Every row comes from one small tree of marks. The marks that hang from a mark follow it in brackets, in alphabetical order. Every link used is in the known rows. Which tree was each row made from?
Known rows:
S(B U(J)): [-2.07  2.22  0.50 -0.92  2.66 -1.73  0.97  1.19 -0.73 -1.52  1.38 -0.72
  1.59 -0.69  0.08 -1.29  3.32 -1.15 -1.55  0.65  2.36 -1.39  1.17]
G(Q U): [ 0.90 -0.84  0.81  2.77  2.10 -1.27  1.60 -0.03  0.43  1.38 -1.72  0.15
  0.89 -0.84 -0.50 -0.67  0.56 -0.71 -1.62  0.36 -0.45  0.31 -1.38]
U(G J S): [ 1.09 -0.41 -0.51 -1.89  2.28 -3.87 -2.03  2.44  2.43  0.21  0.07  0.20
  0.72  1.00 -0.60 -2.13  1.11  1.78 -0.83  0.76 -2.66 -1.84 -3.66]
M(G(Q U) X): [ 2.63  0.11  0.22  0.44  0.77  2.31  1.46 -1.07 -0.78 -0.31  1.06  1.70
  0.31 -3.19 -2.15 -0.02  1.27 -1.26 -2.01 -1.65 -0.76  1.48 -2.58]
G(Q U(J)): [ 1.19 -0.60  1.51  2.26  2.89 -2.00  0.83 -0.51  1.55  1.37 -1.65  1.10
  1.35 -0.47 -0.82 -2.11  1.60 -0.57 -1.29  0.73 -0.57 -0.48 -2.85]
G(M Q U(S(B))): [-0.30 -1.51 -0.40  3.77  3.74 -1.03 -0.72  1.71 -1.55 -0.79 -0.62 -0.82
  2.99 -0.18  0.09 -2.67  2.76  0.29 -0.12 -0.03  1.14 -2.81 -0.38]
Q(G(U(J S))): [ 0.90  0.03  0.36 -0.94  1.42 -3.73  0.49  0.81  3.07 -0.19  0.01  1.41
  0.27 -1.04 -1.80 -1.17  1.52 -0.66 -1.29 -0.36 -1.37 -0.13 -0.32]
R(U(G)): [-1.46  0.04 -0.50  0.37  0.59  2.14 -0.23  1.76  1.76  0.95 -1.45 -0.95
 -1.56 -0.50 -1.81  1.44  0.65 -0.27 -3.95  1.54 -2.58  0.68 -1.71]
P(U(G J S)): [ 0.59  0.26 -0.74 -1.26  3.95 -1.68 -0.50  2.14  2.17 -0.25 -0.32 -0.98
 -0.94  1.13 -2.68 -1.33  1.00  0.47 -2.54 -0.67 -1.10 -1.35 -0.58]
M(G): [ 1.39  0.62  0.94 -1.35 -1.01  1.66 -0.76 -0.22 -0.15 -0.92  1.38  0.09
  0.47 -0.56 -0.59  0.56 -0.81  0.24 -1.53 -0.45  0.14  0.22 -0.16]
B(S(U(G J))): [-1.41  1.97  0.30 -1.23  1.50 -2.18  2.46  2.35  0.54  0.80 -1.54 -0.20
  0.67 -0.41 -0.16 -1.07  2.50  2.85 -2.42  1.78 -1.77 -2.80 -0.16]
M(G(U(J)) X): [ 2.05  1.16  0.48 -1.05  0.88  2.87  0.19 -1.36 -0.07 -0.98  0.84  3.67
  0.15 -2.80 -2.62 -0.35  1.83 -1.63 -1.63 -1.81 -0.72  1.37 -2.96]
G(M U(J S(B))): [-0.90  0.08 -0.07  1.60  3.98 -0.17 -2.53  1.27 -0.48 -1.82 -0.85  1.77
  2.73  0.46 -0.68 -3.16  3.52 -0.12  0.45 -0.35  1.16 -3.06 -1.03]
R(U): [-2.05 -0.31  0.25  0.89  0.65  3.30 -0.09  0.73  0.98  0.09 -1.53 -0.41
 -0.87 -0.56 -1.48  1.14  0.59 -1.79 -1.85  0.21 -1.63 -0.03 -0.03]
G(M Q U(J)): [ 0.87 -0.42  0.78  3.88  3.36 -0.60 -0.92 -0.10  0.64  0.85 -1.35  1.00
  2.06  0.45 -0.87 -3.67  3.29  1.10 -0.87  0.95  1.23 -2.63 -2.66]
Q(G(U)): [ 0.78  0.45  0.03 -0.39  0.27 -2.67  1.38  0.26  2.46  0.36  0.07  0.96
 -0.64 -1.58 -1.69  0.08  0.97 -0.52 -2.43  0.07 -0.77  1.23  0.39]
Q(G(M)): [ 0.71  0.36 -0.83 -0.05 -0.52 -1.92 -0.22  0.53  1.64 -0.36  1.70 -0.45
 -0.23 -0.53 -1.12 -1.20  1.96  1.64 -1.12  0.51  0.58 -0.75  0.90]
U(S): [-0.37 -1.30 -0.43 -0.33  1.20 -1.21 -0.80  1.62 -0.37 -0.98 -0.19 -0.44
  1.09  0.40  0.24 -0.50 -0.50 -0.57  1.60 -1.52 -1.05 -1.77  0.82]
X(M): [ 0.43  0.63  0.14 -1.16  1.94 -1.41 -0.71  0.51 -1.06 -0.47  0.45 -1.87
  1.00  1.12 -0.39 -1.01  1.42  2.13  1.03 -0.48 -0.34  0.29 -0.48]
R(U(G(M) J)): [-1.14  0.33 -0.20  0.65  1.59  2.13 -1.88  1.46  2.45  0.65 -1.18  0.09
 -0.78  0.29 -2.17 -0.80  2.50  0.65 -3.32  2.02 -1.86 -1.12 -3.12]
B(S(U(G))): [-1.78  1.80 -0.18 -0.84  1.00 -1.63  2.98  2.68 -0.27  0.80 -1.56 -0.95
  0.34 -0.67  0.11 -0.14  1.82  2.83 -2.80  1.48 -1.71 -2.32  0.82]
M(G(Q U)): [ 2.02  0.03  1.48  0.62  0.38  0.84  0.38 -0.26  0.21  0.06  0.22  0.24
  1.12 -1.07 -0.93  0.07 -0.41 -0.36 -2.68 -0.17 -0.18  0.41 -1.15]
B(S): [-1.23  0.36  0.18 -0.87  0.37 -0.59  1.97  1.06 -0.63 -0.31 -1.30 -0.10
  1.04 -0.68  0.61 -0.63  1.29  2.38  0.19  1.14 -1.99 -1.87  0.52]

Write each row's tree:
[ 1.88  0.63  1.14 -0.78  2.25 -0.80 -0.45  0.28 -0.93 -0.37  0.58 -1.67
  1.83  0.34 -1.03 -0.89  1.13  1.93 -0.79 -0.63 -0.50  0.54 -1.27]
X(M(G(Q U)))
[ 0.03  0.09 -0.76  0.32  1.44 -2.47 -0.28  1.47  1.06 -1.24  0.84  0.22
  0.92 -1.06 -1.27 -1.33  2.48  0.24 -1.32 -0.25  0.27 -0.90  1.12]
Q(G(M U(S(B))))
[ 0.56 -0.23 -0.10 -0.55  0.87 -3.23  0.97  1.12  2.25 -0.09 -0.01  0.69
 -0.10 -1.37 -1.60 -0.19  0.67 -0.82 -1.62 -0.77 -1.31  0.37  0.82]
Q(G(U(S)))
[ 1.31  1.30  0.94 -1.55  1.97 -0.09 -0.87  0.33 -1.00 -0.86  0.42 -0.85
  1.42  0.41 -1.19 -0.45  0.96  1.67 -0.67 -1.05 -0.38  0.80 -0.82]
X(M(G(U)))
[-1.94  1.70  0.87 -0.79  1.57 -1.38  2.50  1.61 -0.03  0.15 -1.63  0.19
  1.23 -0.42  0.06 -1.38  2.54  1.87 -0.97  0.89 -1.10 -3.29  0.96]
B(S(U(J)))
[ 0.11 -0.12 -1.37 -1.39  3.14 -3.33 -3.14  2.97  0.69 -1.70  1.52 -0.62
  2.15  0.81  0.00 -3.36  3.44  2.61 -0.53  1.49 -0.67 -2.95 -3.19]
U(G(M) J S(B))
[-1.37  2.65 -0.25 -1.46  2.60 -2.87  0.90  2.23  0.00 -0.70  1.43 -1.29
  0.87 -0.70 -0.13 -0.93  3.39  0.24 -3.71  1.82  1.33 -0.70 -0.49]
S(B U(G J))
[ 1.47 -0.20 -1.43  1.46  0.60 -1.81 -0.58  1.64  0.66  1.52  0.63 -2.08
  0.02  0.47 -0.17 -1.34  1.45  3.70 -2.90  2.37 -0.36 -0.92 -2.98]
U(G(M Q))
[ 1.05  0.29  1.06 -0.70  0.58  1.28 -0.83  0.53 -0.11 -0.98 -0.09  1.17
  1.13 -0.70 -1.06  0.59 -0.82 -1.06 -1.79 -1.50 -0.57 -0.04 -0.12]
M(G(U(S)))
[ 1.14 -1.11 -0.56 -1.47  3.37 -5.43 -1.19  2.65  1.36 -0.72  1.47 -1.62
  2.12  0.04  0.34 -3.00  2.42  1.82 -0.96  1.96 -2.06 -1.75 -3.94]
U(G(Q) J S(B))
[ 2.01  0.74  1.51 -1.04  2.62 -1.19 -0.76  0.02 -0.33 -0.43  0.60 -1.20
  2.04  0.45 -1.20 -1.67  1.64  2.00 -0.56 -0.53 -0.53  0.22 -1.99]
X(M(G(Q U(J))))
[-1.86  2.37 -1.00 -0.95  1.81 -2.24  1.60  2.69 -1.11 -0.55  1.43 -2.26
  0.42 -1.10  0.19  0.52  2.35  0.16 -4.22  1.55  1.49 -0.04  0.97]
S(B U(G))
[-1.59  2.03  0.05 -0.65  1.65 -1.67  1.88  2.44  0.26  0.65 -1.45 -0.21
  0.93 -0.06 -0.19 -1.67  3.10  3.57 -2.34  1.83 -1.16 -3.57 -0.10]
B(S(U(G(M) J)))
[ 0.99 -1.54  1.21  1.98  3.70 -2.82  0.31  0.63  1.30  0.69 -1.77  0.89
  2.04 -0.13 -0.64 -2.44  1.27 -1.00 -0.09 -0.39 -1.31 -1.68 -2.21]
G(Q U(J S))
[-1.54  2.73 -0.66 -0.64  2.75 -2.22  0.00  2.46 -0.42 -0.87  1.63 -1.35
  1.22 -0.30 -0.17 -1.67  4.22  1.16 -3.49  1.93  2.23 -1.80 -0.47]
S(B U(G(M) J))
[-0.28  2.38 -0.59  0.35  1.98 -1.10  0.19  1.75  0.94  1.24  0.11  0.30
 -0.34  0.06 -1.55 -1.46  3.12  1.24 -3.32  0.48  0.93 -2.04 -1.38]
S(U(G(M(X)) J))
[ 1.83 -1.36 -0.30 -0.74  2.68 -4.96 -1.31  2.34  2.52  0.84  0.23 -0.89
  1.21  0.81 -0.37 -2.84  1.25  2.14 -0.95  1.27 -2.82 -2.20 -4.25]
U(G(Q) J S)
[-1.85 -0.54 -0.34 -0.88  2.73  0.30 -1.50  2.64  1.83 -0.89 -0.64 -0.75
  0.21 -0.36 -1.44 -0.50  2.18 -0.81 -2.36  1.30 -2.96 -0.96 -2.29]
R(U(G J S(B)))
[ 0.56  0.61 -0.51  0.79  0.57 -1.70  0.22  0.49  1.83  0.00  0.32  0.80
 -0.10 -0.91 -1.79 -1.00  2.18  0.74 -2.21  0.17  0.44 -0.21  0.44]
Q(G(M U))
[ 1.83 -0.53  1.31  0.39  1.02  0.23 -0.09  0.46  0.02 -0.36  0.05  0.01
  1.65 -0.93 -0.79 -0.17 -0.68 -0.63 -1.87 -1.05 -0.65 -0.45 -0.70]
M(G(Q U(S)))
[-1.92  2.45 -1.33 -0.09  1.98 -1.56  0.80  2.95 -1.57 -0.80  1.58 -2.31
  0.80 -0.63  0.15 -0.20  3.19  0.99 -3.99  1.63  2.32 -1.11  1.03]
S(B U(G(M)))
[ 1.75 -0.16 -2.07  1.41  0.80 -1.09 -0.07  1.27  0.11  1.38  0.99 -1.33
 -0.33 -0.56 -0.74 -1.39  2.27  3.22 -2.58  1.78 -0.61 -0.35 -3.57]
U(G(M(X) Q))
[ 1.45 -1.48 -2.37  1.08  1.92 -2.32 -0.92  2.90 -0.20  0.38  0.81 -1.72
  0.74 -0.11 -0.49 -1.87  1.75  2.63 -1.04  0.18 -1.65 -2.17 -2.80]
U(G(M(X) Q) S)
[-1.44  1.49 -0.36  0.25  1.28 -1.75  2.72  2.82 -0.52  1.01 -1.40 -1.62
  0.91 -0.44  0.20 -0.94  2.47  3.71 -2.70  1.79 -1.17 -3.26  0.65]
B(S(U(G(M Q))))
[-2.19 -0.77 -1.06 -0.37  1.89  1.09 -0.75  3.07  0.67 -0.80 -0.66 -1.83
 -0.20 -0.71 -1.16  0.98  1.09 -1.01 -2.82  0.92 -2.79 -0.27 -0.88]
R(U(G S(B)))
[ 0.49 -1.40  1.07  1.51  4.23 -3.19  0.34  0.85  0.50 -0.43 -0.94  0.30
  2.70 -0.68 -0.19 -2.62  2.06 -1.19 -0.08  0.13 -0.80 -1.38 -1.99]
G(Q U(J S(B)))
[ 0.18 -0.06 -0.33 -0.89  1.18 -3.48  1.02  1.27  1.69 -0.87  0.56  0.28
  0.39 -1.67 -1.28 -0.23  1.29 -0.90 -1.68 -0.40 -0.92  0.62  0.97]
Q(G(U(S(B))))
[ 0.46 -0.69  0.09  4.43  2.45  0.14 -0.14  0.34 -0.42  0.92 -1.41  0.02
  1.59  0.06 -0.63 -2.18  2.25  0.99 -1.29  0.56  1.33 -1.90 -1.16]
G(M Q U)
[ 1.98  0.16 -0.45  0.70  1.73 -2.80 -1.68  1.00  2.31  1.50  0.69 -0.61
  0.67  1.01 -0.62 -3.46  2.93  3.99 -2.25  2.99 -0.55 -1.93 -4.98]
U(G(M Q) J)
[ 1.91  0.55  0.28 -1.23  1.47  2.28 -0.26 -0.56 -0.19 -1.51  0.79  3.44
  0.64 -2.58 -2.50 -0.57  1.55 -1.95 -0.76 -2.68 -1.24  0.47 -2.60]
M(G(U(J S)) X)
[ 2.31  0.13 -1.04  0.63  1.95 -2.05 -1.12  0.62  1.83  1.24  1.05  0.13
  0.31 -0.03 -1.24 -3.46  3.75  3.46 -1.94  2.23 -0.83 -1.47 -5.77]
U(G(M(X) Q) J)
[-0.09  1.56 -1.13  1.60  1.47 -1.18  1.52  2.27 -0.13  1.72  0.22 -1.59
 -0.37 -0.36 -1.03 -0.49  2.22  1.38 -3.91  0.50  0.94 -1.64 -0.36]
S(U(G(M(X) Q)))
[-0.58 -0.80  0.29 -1.76  3.02 -2.66 -1.76  1.22  0.13 -2.67  1.14  0.25
  2.60  0.21  0.46 -2.73  2.13 -0.70  2.28 -0.40 -0.54 -2.40 -0.93]
U(J S(B))
[-0.65  0.02 -0.14 -1.22  4.42 -0.88 -0.30  1.34  0.56 -2.29  0.42 -0.90
  0.39  0.59 -1.88 -1.79  1.75 -1.22 -0.39 -1.35  0.44 -1.66  1.24]
P(U(J S(B)))
